Each row was made from one path, in order. Every step used is in the known rows, and no mark comes twice. Write each row's path.
Known rows:
rami -> verisim -> vugiv: [-0.53 -0.51  0.47  1.80 -0.41 -0.59  4.65  1.38  0.62  1.14 -1.82 -1.83
 -0.18  2.16 -2.28  1.10  0.45  0.16  1.70 -1.18  0.75]
rufim -> verisim: [ 0.46  0.31  2.07 -0.74  0.69 -0.14 -3.31 -0.44  0.61 -3.19 -0.79 -1.55
 -0.92 -0.51 -5.10  1.50 -0.03 -0.90 -5.04  0.15  2.39]
verisim -> vugiv: [ 0.03  0.88 -1.99  0.40 -0.32 -1.12  1.94 -0.62  2.31  1.18  1.22 -1.48
  0.54 -0.25 -3.38 -0.65  0.70 -0.50  2.10 -0.74 -0.17]
verisim -> vugiv -> mefeka: [-0.34 -0.69 -0.36  1.49  0.81  0.30  0.67  1.49  3.38  0.19 -0.43 -0.26
 -1.07 -0.85 -1.31  0.11 -2.21  0.48  3.55 -1.62  1.83]
vugiv -> mefeka -> rami -> verisim -> semer: [-0.23 -2.23  1.04  1.17  0.58  3.03  0.39  1.51 -0.44 -0.46 -4.69 -1.36
 -1.77 -1.27  2.67  1.79  0.44  2.32  3.42 -3.13  1.05]
lerupok -> verisim -> semer -> mefeka -> rufim: [ 0.95  0.00 -1.30 -1.10 -2.13  2.99 -0.33 -1.87 -2.72  4.90  2.74  1.19
  2.06 -0.54  4.00 -1.67  3.85 -1.26  6.50  3.30 -0.01]
verisim -> semer -> mefeka: [-0.63  1.22 -2.56 -1.60 -0.89  1.08 -1.32 -2.08 -0.16  4.35 -0.38 -1.41
  0.59 -0.46 -0.20 -0.72  2.87 -1.03  0.94 -1.75  1.65]
rami -> verisim: [-1.06 -0.54  1.75  0.35 -1.02 -1.14  2.80  0.76 -1.83 -2.01 -2.84 -1.81
  0.25  1.73 -1.52  0.80  1.61 -0.09 -2.68 -1.43 -0.11]
lerupok -> mefeka -> rufim -> verisim -> vugiv: [ 0.46  1.38  1.08  3.76  1.35  2.37 -0.06  0.20  1.71  2.99  2.87  0.50
  0.14  0.11 -0.38  0.40 -3.20 -0.79 -0.04  3.56  1.65]
lerupok -> verisim -> vugiv -> mefeka: [ 1.10 -0.52  1.01  0.65 -0.05 -0.38  0.51  1.65  1.49  2.26 -1.43  0.71
 -1.35 -0.81 -0.90 -0.42 -4.17  0.25  5.04  1.95  1.18]
lerupok -> verisim: [ 1.03  1.38  0.97 -1.01 -1.86 -1.26  0.08 -1.30 -1.03  0.18 -0.70 -0.25
  1.27 -0.80 -1.63 -0.94  1.52 -0.52 -1.44  3.00 -1.25]
mefeka -> lerupok: [-0.24  0.87 -1.08 -1.86  0.13 -4.07 -1.16 -0.86 -0.31 -3.25  2.36 -0.47
 -0.70 -0.84 -3.97 -1.99  3.27  0.85 -3.10 -1.31 -2.58]
semer -> mefeka -> lerupok -> verisim: [ 0.41  1.49 -1.48 -2.90 -0.24 -4.29 -1.22 -0.45 -2.02  0.32  2.39  1.53
  0.58  1.67  1.71 -1.73 -4.03  0.37 -0.33  1.66 -0.81]
rami -> verisim -> lerupok -> mefeka -> rufim: [-1.05 -0.93  1.68  1.72 -0.79  0.26  3.14  0.68 -2.56 -1.50  0.89  2.45
  0.96  1.72  3.26 -1.25  3.35 -1.23 -4.19  0.54 -2.77]
mefeka -> rufim -> verisim -> semer: [ 1.12 -1.54  1.20  0.98 -0.63  4.72 -2.93 -1.15  0.08  0.12  2.69 -0.45
 -0.70 -2.14 -1.43 -0.07  7.78 -1.52  0.21  0.83  1.02]
mefeka -> rufim -> verisim: [ 0.57 -1.51  2.16  0.73  0.35  2.07 -1.80  0.06 -0.12 -3.56  1.57 -0.14
  0.11  0.34 -1.93  1.35  2.59 -1.15 -1.77  1.66  1.06]
rufim -> verisim -> lerupok -> mefeka -> rami: [ 0.78  1.72  1.03 -1.32  2.06 -0.33 -3.15 -0.73  2.35 -2.95 -0.51  1.08
 -0.46 -1.65  1.22  1.80 -4.02  0.47 -7.05 -0.06 -0.89]
semer -> mefeka: [-0.57  1.41 -2.11 -1.40 -0.19 -0.60 -0.43 -0.84  0.20 -0.16 -1.35 -0.89
  1.72  1.73  0.49  0.41 -2.39 -0.95  0.49 -0.56  0.75]
vugiv -> mefeka -> rufim: [-0.37 -1.99  1.15  1.33  0.08  2.46  0.16  1.15  0.37 -2.61 -0.01  1.04
  0.46 -0.12  1.20 -0.65  2.35 -0.34  1.63  0.44 -0.49]

Write each row's path:
[-0.54  2.09 -0.47  2.95  1.01 -0.33  4.39  0.81  1.05  3.47 -2.47 -1.21
  0.84  1.18  1.49  1.74 -6.75  2.08  0.77 -0.19 -0.89]
lerupok -> mefeka -> rami -> verisim -> vugiv
[-0.78  0.03 -0.95 -0.92  1.01  0.14  2.92  0.81 -1.72 -1.62 -4.66 -1.33
  1.86  3.58  5.56  3.40 -6.96  1.24  1.70 -1.64  0.05]
semer -> mefeka -> rami -> verisim
[ 0.62  1.36 -1.64 -1.81 -2.25  0.53 -1.03 -2.25 -0.99  6.08 -0.34 -0.05
  1.06 -0.88  1.90 -1.63  0.77 -1.17  2.78  1.12  2.14]
lerupok -> verisim -> semer -> mefeka
[-0.37 -0.77  0.95  0.76 -2.24  0.72  1.26 -0.58 -2.24  2.25 -1.76 -2.11
 -0.86 -0.31 -1.51 -0.28  6.33 -0.31 -0.96 -1.90  0.46]
rami -> verisim -> semer
[-0.46  0.25  0.21  0.18 -0.82 -0.59  0.41 -1.16 -0.32 -1.23  3.53  2.40
  1.63 -0.70  3.59 -2.33  4.21 -1.77 -4.87  0.91 -3.71]
verisim -> lerupok -> mefeka -> rufim
[ 0.19 -0.61 -0.96  0.71  1.90  0.95  1.38  1.57  4.24 -0.97 -1.85 -0.93
 -0.72 -1.80  1.58  1.98 -4.98  1.73  4.93 -1.47  0.10]
verisim -> vugiv -> mefeka -> rami
[ 0.37 -0.31 -1.31 -1.88  1.45 -0.22 -5.03 -0.83 -0.55  1.27  2.30  0.02
 -2.52 -0.53 -2.72 -0.04 -0.54  0.26 -0.97 -2.36  2.79]
rufim -> verisim -> semer -> mefeka -> lerupok
[-1.23 -0.33 -0.64  0.09 -1.10  1.47  0.93  0.03 -2.25  3.26 -3.13 -1.53
  0.05  1.62  1.24  0.54  1.59 -0.84  2.29 -2.26  2.92]
rami -> verisim -> semer -> mefeka
[ 1.70 -0.56  0.12  0.31  1.23  0.16  1.30  1.21  2.50  0.91 -2.01  0.41
 -0.26 -1.72  2.91  1.54 -7.01  2.01  5.47  1.89  0.42]
lerupok -> verisim -> vugiv -> mefeka -> rami
[ 0.19 -1.33 -0.82  1.37  2.18  2.94  0.38  0.76  1.72  0.66  3.18  0.54
  0.84  3.01  1.00  1.79 -4.15 -1.03  5.18  1.77  3.74]
semer -> mefeka -> rufim -> verisim -> vugiv
[-1.07  0.71  1.57  0.72 -0.65 -2.19  1.84  0.55 -1.39 -1.11 -1.26  1.00
 -0.05  1.35  0.29 -0.64 -0.36 -1.10 -6.79 -0.99 -1.19]
rami -> verisim -> lerupok -> mefeka
[-0.62  2.34  0.15  2.05 -0.75  0.43  0.84 -1.34 -0.76  1.64  2.25  0.75
  2.37  0.02  0.72 -1.93  2.39 -0.50 -1.85  2.81 -1.77]
lerupok -> mefeka -> rufim
[ 0.33  1.40  2.30  2.54  1.04  1.64 -2.48 -0.41 -0.26  0.44  1.23  0.86
  0.49  0.35 -0.39  0.43 -0.59 -0.84 -4.87  3.82  1.04]
lerupok -> mefeka -> rufim -> verisim
[-0.52 -1.07 -1.43  0.16  1.67 -2.44  0.00  1.99  2.68 -1.54  2.39  0.96
 -2.59 -0.85 -2.97 -1.00 -1.23  1.71  2.32 -2.34  0.28]
verisim -> vugiv -> mefeka -> lerupok
[-0.04 -2.29  0.01  2.31  0.98  2.99  2.22  1.67  2.81 -0.20  2.33  1.02
 -0.20 -0.60  0.32  0.02  0.35 -0.34  5.72  0.37  0.57]
verisim -> vugiv -> mefeka -> rufim
[-1.03  1.07 -2.54 -2.44  0.89 -3.85 -0.59 -0.39 -0.53 -1.50  2.14  0.34
  0.25  1.40 -1.17 -0.90 -2.23  0.09 -0.57 -1.60 -0.71]
semer -> mefeka -> lerupok
[ 1.26  1.27  0.35 -0.94 -3.26  0.13 -1.05 -2.37 -1.40  4.15  0.21 -0.69
 -0.02 -2.83 -2.04 -1.93  5.55 -0.60  0.71  1.34 -0.85]
lerupok -> verisim -> semer
[ 0.56  0.48 -1.38 -2.01  1.68  3.85 -4.31 -1.09  1.52  1.37 -1.88 -1.66
 -0.34 -1.54  1.93  3.10 -3.43  0.51  1.80 -1.10  3.04]
rufim -> verisim -> semer -> mefeka -> rami
[ 0.39 -0.48  1.48 -1.36 -0.45 -3.36 -2.03  1.16 -1.56 -1.66  0.40  1.84
 -2.09 -1.01 -0.93 -1.76 -1.89  1.40 -1.12  1.52 -0.52]
vugiv -> mefeka -> lerupok -> verisim
[ 1.16  0.98 -0.16 -2.04 -1.12 -4.22 -0.64 -0.97 -1.94 -1.59  2.73  0.92
 -0.14 -1.44 -2.50 -2.37  1.35  0.68 -2.51  1.78 -2.77]
mefeka -> lerupok -> verisim
[-0.85 -2.10  1.71 -1.10 -0.92 -2.01  2.36  0.92 -1.27 -4.66 -1.70  0.18
 -0.29  1.72  0.17  0.15  3.17 -1.10 -4.02 -2.53 -2.37]
rami -> verisim -> lerupok
[-0.20 -1.91  0.38 -1.88  0.42 -0.45  1.93  0.64 -0.48 -6.69 -2.72 -0.38
  0.44  0.46  2.89  2.26  1.31  0.77 -2.99 -3.00 -3.72]
mefeka -> rami -> verisim -> lerupok
[-0.61 -1.23  0.04 -0.82  1.40 -2.92 -2.17  1.16 -0.09 -3.43  0.65  0.91
 -2.35 -1.11 -2.34 -1.64 -0.23  1.54 -1.62 -2.25 -0.92]
vugiv -> mefeka -> lerupok
